Every row comes from one small tree of marks. The marks that hang from a mark follow it in brackets, in the order of their numbers. Every link used is in the known rows. Which tree was each row made from?
Known rows
K_550{K_85{K_326} K_942}: [ 1.36  0.05 -0.16  2.02 -1.54  0.43  0.07 -3.47  2.80 -0.31 -2.07 -1.58
  1.55 -0.39 -1.03 -0.19  0.13 -1.35  0.23  1.53  2.83 -2.82 -0.30  0.54
 -2.92  0.97 -2.42  1.55]
K_85{K_326{K_447{K_550{K_942}} K_996{K_353}}}: [ 0.91  0.66 -0.81  6.14 -2.15  1.37  1.21 -2.70  1.85 -1.28 -1.04 -1.62
  1.57  0.00 -0.97 -0.42  0.03 -0.91 -0.44  1.88  2.95 -1.86  0.69  1.15
  0.24 -1.44 -2.24  2.86]
K_326{K_167 K_447 K_996{K_353}}: [-0.18  1.05 -2.55  2.57  1.84  0.62  0.31  0.27 -1.77 -0.13  0.25  1.95
 -0.94 -0.33 -0.52 -0.64  0.73  0.87 -1.71  0.28  1.67 -0.56 -0.19  0.45
  0.61 -1.14 -0.65 -0.03]
K_326{K_996}: [ 0.32  0.77 -2.03  0.49  0.71  0.06  0.13 -0.99  0.92 -0.55 -1.42  0.83
  1.07 -0.45 -0.65 -0.66  0.32  0.26 -0.79 -0.95  0.75 -0.14 -0.22 -0.61
 -0.76  0.38  1.03  0.90]
K_353{K_970 K_996}: [-0.43  0.08 -2.76 -0.58  0.62  0.24  0.87 -0.94 -2.04 -1.23 -3.08  3.06
  0.31  1.12 -2.07 -1.48 -0.32 -0.38 -2.06 -1.61 -1.70  1.56 -0.66  1.15
 -0.66 -0.25  0.67  0.05]
K_326{K_167}: [ 0.69  0.47 -1.77 -0.59  0.74 -0.56 -0.12 -0.74 -0.85  0.23 -1.65  0.48
 -0.18  0.23 -0.69 -0.30  1.50  0.71 -1.16  0.28  1.06 -0.18 -0.34  0.01
 -0.83  0.33  0.54  0.27]
K_85{K_326{K_447 K_996}}: [ 1.13  1.03 -0.85  3.87 -0.35 -0.14  0.82 -1.93 -0.39 -0.58 -0.91  0.08
  1.37 -0.21 -0.83 -0.55 -2.00  0.76  0.07  2.16  0.63 -0.08 -0.89  0.07
 -0.58 -1.92 -1.80  1.95]
K_167{K_353{K_970 K_996{K_326}}}: [-1.75 -0.69 -4.38 -0.49  1.05  0.61  0.00 -0.99 -1.71 -0.70 -2.04  3.23
  0.35  1.48 -2.62 -1.72 -0.87 -0.13 -2.69 -2.16 -1.09  4.13 -1.32  3.03
  0.80  0.47 -0.43 -0.05]
K_353{K_996{K_326{K_447}}}: [ 0.38 -0.24 -1.97  1.74 -0.18 -0.47  0.37 -1.21 -1.18  0.62 -0.78  2.13
  1.94  0.01 -1.47 -0.89 -1.77  0.50 -1.23  1.17 -1.31  1.28  0.14  1.65
 -1.36 -0.91 -1.67  2.11]
K_326{K_167 K_447}: [ 1.52  0.49 -1.04  1.01  0.58 -0.40  0.62 -0.64 -1.86  0.61 -0.71  0.76
  0.31  0.01 -0.87 -0.09  0.39  0.74 -1.05  1.84 -0.02 -0.23  0.06  0.18
 -1.00 -1.52 -0.78  1.17]
K_167{K_353{K_996}}: [-0.60 -0.12 -2.50 -1.39  1.35 -0.13  0.64 -0.96 -0.60 -0.67 -2.18  3.42
  0.29  1.34 -1.66 -1.67  0.03 -0.28 -2.48 -1.63  0.06  1.72 -1.45  1.37
  0.85  0.67  0.25  0.17]
K_353{K_970 K_996{K_326{K_167 K_447}}}: [-0.45  0.24 -3.49  2.04  1.05 -0.03  0.35 -0.36 -3.22  0.49 -1.21  3.01
 -0.01  0.79 -1.91 -0.99 -0.89  0.74 -1.81  1.36 -1.63  2.64 -0.65  2.26
 -0.35 -1.71 -1.25  0.44]
K_996{K_326}: [ 0.31 -0.52 -2.10  0.09 -0.78 -0.34 -0.65 -1.67  0.11  0.53 -1.17 -0.55
  1.72 -0.41 -1.33 -0.37  0.01  0.66 -0.92 -0.13  0.24  0.59  0.53  1.52
 -1.71  0.84 -0.49  1.41]
K_326{K_167 K_447{K_550{K_85 K_942}} K_996}: [ 2.05  1.59 -0.61  4.94 -0.11  0.64  0.77 -1.61  3.43  0.78 -0.21 -0.43
  1.44 -0.68 -0.19  0.23  1.09 -2.72  0.16  2.13  3.35 -1.54  0.66 -0.96
 -1.50 -0.86 -1.45  2.61]
K_353{K_996{K_326}}: [-0.37 -0.20 -2.79  0.34 -0.04 -0.50 -0.37 -1.37 -0.30  0.33 -1.58  1.73
  1.72  0.24 -1.40 -1.10 -0.43  0.46 -1.45 -0.30 -0.25  1.21 -0.22  1.81
 -1.28  1.00 -0.64  1.21]
K_447{K_326{K_167} K_550{K_85}}: [ 0.95  1.10 -0.15  2.33 -1.01 -1.47  0.20 -1.42  0.77  0.49 -1.88 -1.60
  1.30 -0.12 -1.27  0.14  1.89 -2.03 -0.09  0.90  3.85  0.29 -1.15  1.62
 -1.61 -1.59 -2.58  2.72]
K_326{K_167 K_447 K_996}: [ 1.08  1.37 -1.86  2.23  1.63  0.05  0.42 -0.16 -0.61  0.37 -0.21  1.52
  0.01 -0.35 -0.37 -0.26 -0.20  0.61 -0.78  1.57  0.67  0.25 -0.35 -0.83
 -0.24 -1.49 -0.19  0.89]
K_85{K_326{K_167 K_996{K_353}}}: [-0.84  1.17 -2.84  2.81  0.98  0.22 -0.41 -0.76 -1.36 -0.89 -1.08  0.30
 -1.08  0.37 -0.30 -1.04  0.84  1.28 -1.15  0.53  3.70 -0.83 -1.52  1.32
  0.72  0.35 -0.64 -0.74]
K_85{K_326{K_447{K_550} K_996{K_353}}}: [ 0.70  0.91 -0.87  5.93 -1.70  0.49  1.19 -1.92 -0.63 -1.14 -0.69 -0.63
  1.26  0.21 -1.05 -0.88 -1.14 -0.56 -0.60  0.87  2.94 -0.57 -0.19  1.65
  0.65 -1.67 -2.05  2.66]

Which tree is each row?
[-1.48  0.78 -4.11  1.16  1.99  1.09  0.00  0.29 -2.16 -1.26 -1.30  2.15
 -1.86  0.42 -1.16 -1.13  1.49  0.42 -2.25 -2.01  1.57  0.62 -0.86  1.26
  0.83  0.00  1.36 -1.59] | K_326{K_167 K_996{K_353{K_970}}}
[-1.58  1.24 -3.17  3.35  0.27  0.05  0.53 -0.17 -1.39 -1.41 -2.05 -0.37
 -0.60  0.58 -1.81 -0.62  2.37 -0.66 -1.62 -0.96  2.82  1.96 -1.41  2.44
  1.38 -2.67 -0.96  0.80] | K_447{K_326{K_167 K_996{K_353{K_970}}} K_550}
[ 0.67 -0.33 -2.20  3.92 -1.99  1.21  1.31 -2.41  0.90 -0.23 -2.04  0.46
  2.50  0.70 -2.33 -0.49 -0.68 -1.52 -1.25  1.37 -1.31  1.44  1.18  2.19
 -0.92 -1.65 -1.59  2.98] | K_353{K_970 K_996{K_326{K_447{K_550{K_942}}}}}
[-1.38  1.21 -2.97  0.40  2.39 -0.66 -0.04 -0.22  0.46 -0.40 -1.44  0.58
 -0.54  0.44 -1.11 -0.42  1.68  0.47 -1.59  0.14  2.33  2.50 -2.43  0.92
  1.46 -2.13 -1.16  0.28] | K_447{K_326{K_167{K_353} K_996}}
[-0.46  0.31 -2.96  2.53  0.91  1.43  0.97 -0.45 -2.59 -1.51 -0.61  2.11
 -0.36 -0.10 -1.88 -1.13 -0.75  0.06 -1.91 -1.48 -0.48  0.50  0.09  1.30
  0.23 -1.81 -0.32  0.00] | K_326{K_447 K_996{K_353{K_970}}}
[ 1.35  1.23 -0.34  5.05 -2.25  0.62  0.38 -3.27  4.53 -0.51 -1.69 -2.19
  2.37 -0.31 -0.59 -0.27  0.13 -2.73  0.81  1.13  4.60 -2.05 -0.19 -0.10
 -1.83  0.64 -1.79  2.81] | K_447{K_550{K_85{K_326{K_996}} K_942}}
[-1.12  1.35 -3.39  2.06  0.91 -0.04  0.75 -0.40 -0.23 -1.32 -2.16  0.18
 -0.41  1.31 -2.00 -0.61  1.55 -1.11 -1.67 -0.68  2.12  4.31 -2.35  1.87
  2.16 -3.04 -0.74  1.12] | K_447{K_326{K_167{K_353{K_970}} K_996} K_550}
[-0.48  1.46 -2.21  1.10  1.49 -1.11 -0.14 -0.28  0.20 -0.16 -1.74 -0.17
  0.23 -0.32 -0.65  0.01  1.54  0.91 -0.76  1.10  1.95  1.06 -1.69  0.41
 -0.23 -2.19 -1.05  0.91] | K_447{K_326{K_167 K_996}}
[-0.68  0.55 -2.26  2.64 -0.09  0.40  0.04 -1.62 -0.56 -1.44 -1.35  0.15
  0.07  0.10 -0.86 -1.27 -0.17  0.80 -1.15 -0.40  2.84 -1.09 -0.99  1.44
  0.15  0.48 -1.06  0.21] | K_85{K_326{K_996{K_353}}}
[ 0.17  1.24 -2.12  3.29  1.50  0.16  0.52 -0.94 -1.15 -0.33 -0.52  1.21
 -0.55  0.74 -0.80 -0.90 -0.97  0.78 -0.94  2.26  2.12  1.62 -2.20  0.77
  1.66 -1.66 -1.97  0.54] | K_85{K_326{K_167{K_353} K_447 K_996}}
[-0.87 -0.41 -3.56  2.42  0.36  0.69 -0.11 -0.26 -3.75  0.09 -0.15  1.09
 -0.75  0.22 -2.04 -0.66 -0.17  1.03 -2.08  0.29 -0.15  1.43  0.16  3.13
 -0.05 -1.32 -1.47 -0.20] | K_996{K_326{K_167 K_447} K_353{K_970}}
[ 0.16  1.17 -2.91  3.23  1.18  1.22  1.32 -0.19 -1.26 -0.70 -0.85  1.75
 -0.36  1.28 -1.81 -0.85 -0.31 -1.40 -1.63 -0.34  0.85  3.63 -0.93  0.49
  2.20 -2.36  0.10  1.03] | K_326{K_167{K_353{K_970}} K_447{K_550} K_996}
[ 0.01 -0.25 -2.14  2.62 -0.86 -0.01  0.82 -1.55 -0.84  0.38 -0.76  1.96
  2.28  1.19 -2.16 -1.17 -1.52 -1.25 -1.82  0.05  0.15  3.39 -0.29  2.86
  0.94 -1.04 -1.78  2.98] | K_167{K_353{K_996{K_326{K_447{K_550}}}}}
[-0.45 -0.41 -3.02  2.79 -0.61  0.70  1.17 -1.29 -1.85 -0.37 -1.31  2.54
  1.51  1.63 -2.97 -1.44 -1.78 -1.52 -2.20 -0.56 -1.26  4.47 -0.40  3.11
  1.23 -1.60 -1.72  2.26] | K_167{K_353{K_970 K_996{K_326{K_447{K_550}}}}}
[-1.99  0.47 -3.68 -0.84  2.18 -0.67  0.69 -0.12 -2.32 -1.24 -2.90  3.02
 -1.33  1.97 -2.41 -1.27  1.09 -0.15 -2.75 -0.56 -0.29  4.13 -3.09  2.91
  1.69 -2.73 -1.48 -0.52] | K_447{K_326{K_167{K_353{K_970 K_996}}}}
[-0.58  0.40 -3.24  0.32  2.37  0.59  1.38  0.06 -3.49 -0.70 -1.52  4.77
 -1.31  1.87 -2.22 -1.46 -0.67 -0.15 -2.80 -0.16 -1.49  3.42 -1.79  1.65
  1.72 -2.07 -0.64 -0.50] | K_326{K_167{K_353{K_970 K_996}} K_447}
[-0.84  0.57 -2.65  0.47  1.43 -0.47  0.28 -1.12 -1.61 -0.56 -2.27  2.66
 -0.86  2.01 -1.17 -1.61 -0.05  0.67 -1.83  0.83  1.93  1.83 -2.73  2.05
  1.46 -0.02 -1.38 -0.35] | K_85{K_326{K_167{K_353{K_996}}}}
[ 1.73  1.57 -0.68  5.91 -1.11  0.40  1.01 -2.38  2.24 -0.22 -1.31 -1.95
  1.21  0.38 -0.37  0.27  0.37 -0.70  0.43  4.00  2.97 -0.90 -0.14 -0.13
 -0.14 -1.90 -2.08  2.79] | K_85{K_326{K_167 K_447{K_550{K_942}} K_996}}
[ 2.24  0.52 -0.29  2.85 -1.46  0.35  1.14 -1.88  1.50  0.46 -1.32 -1.38
  1.32  0.13 -0.88  0.50  1.48 -1.03 -0.56  2.60  1.22 -1.10  1.33 -0.34
 -0.89 -1.72 -0.92  2.91] | K_326{K_167 K_447{K_550{K_942}}}
[ 1.14  0.49 -0.64  2.05 -0.68  0.13 -0.24 -2.69  2.16  0.27 -1.93 -1.36
  0.21 -0.02 -0.46 -0.07  1.34 -0.75  0.03  2.51  3.87 -2.66 -0.85  0.44
 -2.22  0.75 -2.16  0.76] | K_550{K_85{K_326{K_167}} K_942}
[ 0.60  1.48 -1.55  6.08 -0.69  0.27  0.79 -1.11 -1.41 -0.55 -0.43 -0.42
  0.02  0.41 -0.62 -0.71 -0.24 -0.14 -0.64  2.05  3.73 -0.31 -0.78  1.75
  1.16 -1.76 -2.04  1.65] | K_85{K_326{K_167 K_447{K_550} K_996{K_353}}}
[ 0.37  1.54 -2.19  2.49  0.74 -0.39 -0.16 -1.25 -0.21 -0.40 -1.74 -0.23
 -0.17  0.33 -0.13 -0.62  0.05  0.97 -0.27  1.80  2.74  0.12 -1.62  0.04
 -0.10 -0.16 -0.49  0.26] | K_85{K_326{K_167 K_996}}
[-1.62  0.73 -2.92  0.89  0.81 -0.63  1.16 -0.40 -1.65 -1.17 -3.16  1.86
 -0.46  2.39 -2.57 -1.14  1.54 -1.27 -2.36 -0.48  0.89  4.80 -2.58  3.16
  2.09 -2.79 -1.55  1.13] | K_447{K_326{K_167{K_353{K_970 K_996}}} K_550}
[ 0.62  0.22 -1.76  0.15  1.34 -0.07  0.66 -0.50 -1.70  0.38 -0.32  1.73
 -0.59  0.70 -1.34 -0.54  0.21  0.30 -1.91  0.78  0.44  1.54 -0.82  0.57
  0.81 -1.43 -1.11  0.55] | K_326{K_167{K_353} K_447}
[ 0.65  0.30 -1.29  2.09  0.39 -0.23  0.66 -1.50 -2.17 -0.12 -0.85  0.58
 -0.56  1.13 -1.33 -0.74 -0.79  0.80 -1.15  2.34  1.31  1.39 -1.68  1.47
  1.08 -1.76 -2.72  0.70] | K_85{K_326{K_167{K_353} K_447}}
[-2.00  0.44 -3.25  1.51  0.82  0.39  0.48 -0.57 -1.33 -2.00 -1.92  0.47
 -0.28  0.00 -2.09 -0.90  0.85  0.24 -2.00 -1.82  0.72  1.34 -1.34  2.42
  0.23 -2.26 -1.05  0.14] | K_447{K_326{K_996{K_353{K_970}}}}
[ 1.27  0.32 -0.67  4.33 -1.56 -0.43  0.52 -1.77  0.08  1.19 -0.32  1.31
  3.11 -0.15 -1.65 -0.87 -1.80 -2.46 -0.40  0.65  1.04  0.98  0.25  2.17
 -2.04 -0.47 -2.62  3.55] | K_353{K_996{K_326{K_447{K_550{K_85}}}}}
[ 0.59 -0.88 -1.38  4.05 -2.70  1.06  0.42 -2.51  1.53  0.17 -0.28 -1.89
  2.27 -0.41 -1.72  0.05  0.95 -1.03 -1.20  0.94  1.62 -1.54  2.24  2.23
 -1.04 -0.68 -2.16  3.34] | K_996{K_326{K_447{K_550{K_942}}} K_353}
[-0.55 -0.43 -2.68  0.89  0.83  0.24  0.35 -1.10 -1.17  0.40 -0.36  3.01
  1.25  0.74 -1.99 -1.28 -1.69  0.13 -2.16  0.21 -0.98  2.89 -0.75  2.26
  0.46 -0.65 -2.04  1.44] | K_167{K_353{K_996{K_326{K_447}}}}
[ 1.09 -0.23 -1.13  3.67 -2.09  0.23  0.93 -2.44  2.22  0.62 -1.34 -0.04
  3.17  0.20 -1.53 -0.29 -0.22 -1.27 -0.91  1.98 -0.06  0.03  1.48  1.52
 -1.34 -0.80 -1.84  3.91] | K_353{K_996{K_326{K_447{K_550{K_942}}}}}
[-1.14  0.45 -2.56  3.19 -1.33  1.01  0.96 -1.71  1.92 -2.11 -2.46 -1.62
  0.87  0.18 -2.09 -0.23  2.45 -1.53 -1.56 -0.91  2.06  0.40 -0.02  2.04
  0.18 -2.48 -1.12  1.87] | K_447{K_326{K_996{K_353{K_970}}} K_550{K_942}}
[-0.18 -0.86 -2.05  2.12 -0.84  0.26 -0.11 -1.27 -1.89  0.37  0.26  0.28
  1.08 -0.73 -1.73 -0.59 -0.51  0.77 -1.66  0.12  0.21 -0.26  0.91  2.81
 -1.11 -0.68 -2.13  1.38] | K_996{K_326{K_447} K_353}
[ 1.03  0.82 -0.05  2.45 -1.36 -0.72  0.27 -2.27  3.09  0.49 -2.07 -2.54
  1.55 -0.34 -1.05  0.60  3.03 -2.39 -0.09  1.86  4.01 -1.18 -0.36  1.22
 -2.23 -1.46 -2.86  3.02] | K_447{K_326{K_167} K_550{K_85 K_942}}
[ 0.99  0.98 -0.73  4.89 -0.61  0.90  0.83 -1.08  0.15 -0.19  0.41  0.94
  1.49 -0.76 -1.12 -0.83 -0.41 -2.57 -0.66 -1.01  3.47 -1.10  0.45  0.99
 -0.90 -0.48 -1.59  2.32] | K_326{K_447{K_550{K_85}} K_996{K_353}}
